Every row comes from one small tree of marks. The marks that hang from a mark follow it in brackets, in the order of their numbers. Every link used is in the known rows. Which tree was each row made from?
Known rows
z_897[z_456[z_146] z_700[z_604]]: [-14 -21   1   3 -21  21  13  21 -10  16   1  35 -19 -11  14]
z_897[z_456[z_146[z_531[z_198]]] z_700[z_604]]: [-10 -25  -5  11 -35  48   0  -2 -23  21   4  22 -23  -2  17]
z_700[z_604]: [-4 -8 -7 11 -5  1 11 -2  0 19  0 20 -8 -7  2]
z_456[z_146 z_897]: [-24  23  -7  -3  -4  -1   9  23  -3   0  14  13  12   0  -5]
z_257[z_146]: [  7   4  -7  -9  -1   6   4  -3   1  -5  -3   2 -11  -4   9]
z_456[z_146[z_531[z_198]] z_897[z_700[z_604]]]: [-19   2 -12  16 -25  35  -3  15 -19  15  18  22  -9   4   7]
z_897[z_456[z_146[z_531[z_198]]] z_700[z_604[z_436]]]: [-20 -28  -1  27 -40  51  -7   8 -40  29   7  18 -27  -4   1]
z_257[z_146 z_897[z_700[z_604]]]: [ 15   3  -7  -1 -15   5  20  20  -4  -5   4  33 -31 -17  28]
z_257[z_146[z_531] z_897[z_456]]: [ 13   7  -4  -5 -27   4  19  -5 -13 -15  -3  18 -18 -11  32]
z_531[z_146 z_198]: [  3 -11 -18 -21 -24  32  -4 -20  -3   1 -25   6  -9   8  13]
z_700[z_604[z_436]]: [-13 -12  -3  27  -8   3   5   8 -16  27   3  17 -13 -10 -15]
z_897[z_456[z_146] z_700[z_604[z_436]]]: [-25 -23   5  19 -25  23   6  31 -26  25   5  32 -23 -14  -1]
z_456[z_146[z_531[z_198]] z_897[z_700]]: [-16  12  -6   5 -19  34 -15  18 -21  -4  18   1   0  11   7]
z_604[z_436 z_700]: [-19 -11  -3  18  -2   2 -17  17 -22   7  14  -3   1   0 -24]
z_257[z_146[z_531[z_198]] z_897[z_456]]: [ 11   5 -12  -4 -39  31  11 -19 -18  -8  -4   8 -24  -7  39]

Which tree is each row?
[-19  16  -1  -3  -6   7  -1  41  -9  -9  14  15   4   1   5] => z_456[z_146 z_897[z_700]]
[ 13 -11 -13   7 -47  40  11  -3 -22   4  -4  31 -38 -12  51] => z_257[z_146[z_531[z_198]] z_897[z_456 z_700[z_604]]]
[-15 -12  -2  24 -46  41   7  17 -39  18  15  27 -30 -11  11] => z_257[z_897[z_456[z_146[z_531[z_198]]] z_700[z_604[z_436]]]]
[  4   1  -5  15 -20   7  13  30 -20   3   7  30 -35 -19  14] => z_257[z_146 z_897[z_700[z_604[z_436]]]]
[ -8  -4   0   0 -27  10  29  30 -10   4   9  45 -22 -17  24] => z_257[z_897[z_456[z_146] z_700[z_604]]]
[ -6 -13  11  -1 -17  22  -3  14 -20  -5   7  12  -9   2   9] => z_897[z_456[z_146[z_531]] z_700]
[ 12   1   0 -11 -27  11  13  21  -8 -20  -8  24 -26 -15  46] => z_257[z_146 z_897[z_456 z_700]]
[ -7 -17   2   1 -30  48 -11   1 -24   1   4   2 -16   6  16] => z_897[z_456[z_146[z_531[z_198]]] z_700]
[-12  -5   4  -1 -15  13   8  -3 -15   2   7  10  -3   0  -1] => z_897[z_456[z_146[z_531]]]
[-21  20 -13   6 -19  26  -3   0 -17   5  16  -1   7   9  -2] => z_456[z_146[z_531[z_198]] z_897]
[ -4  -6   4   8 -29  13  24  20 -19   2  14  41 -21 -13  18] => z_257[z_897[z_456[z_146[z_531]] z_700[z_604]]]
[ 12  -1 -13   0 -16  34  -9 -27 -13  -1  -2 -11 -16   6  12] => z_257[z_146[z_531[z_198]]]
[-15  -8   7  23 -34  14  16  31 -35  10  18  36 -26 -15   4] => z_257[z_897[z_456[z_146[z_531]] z_700[z_604[z_436]]]]
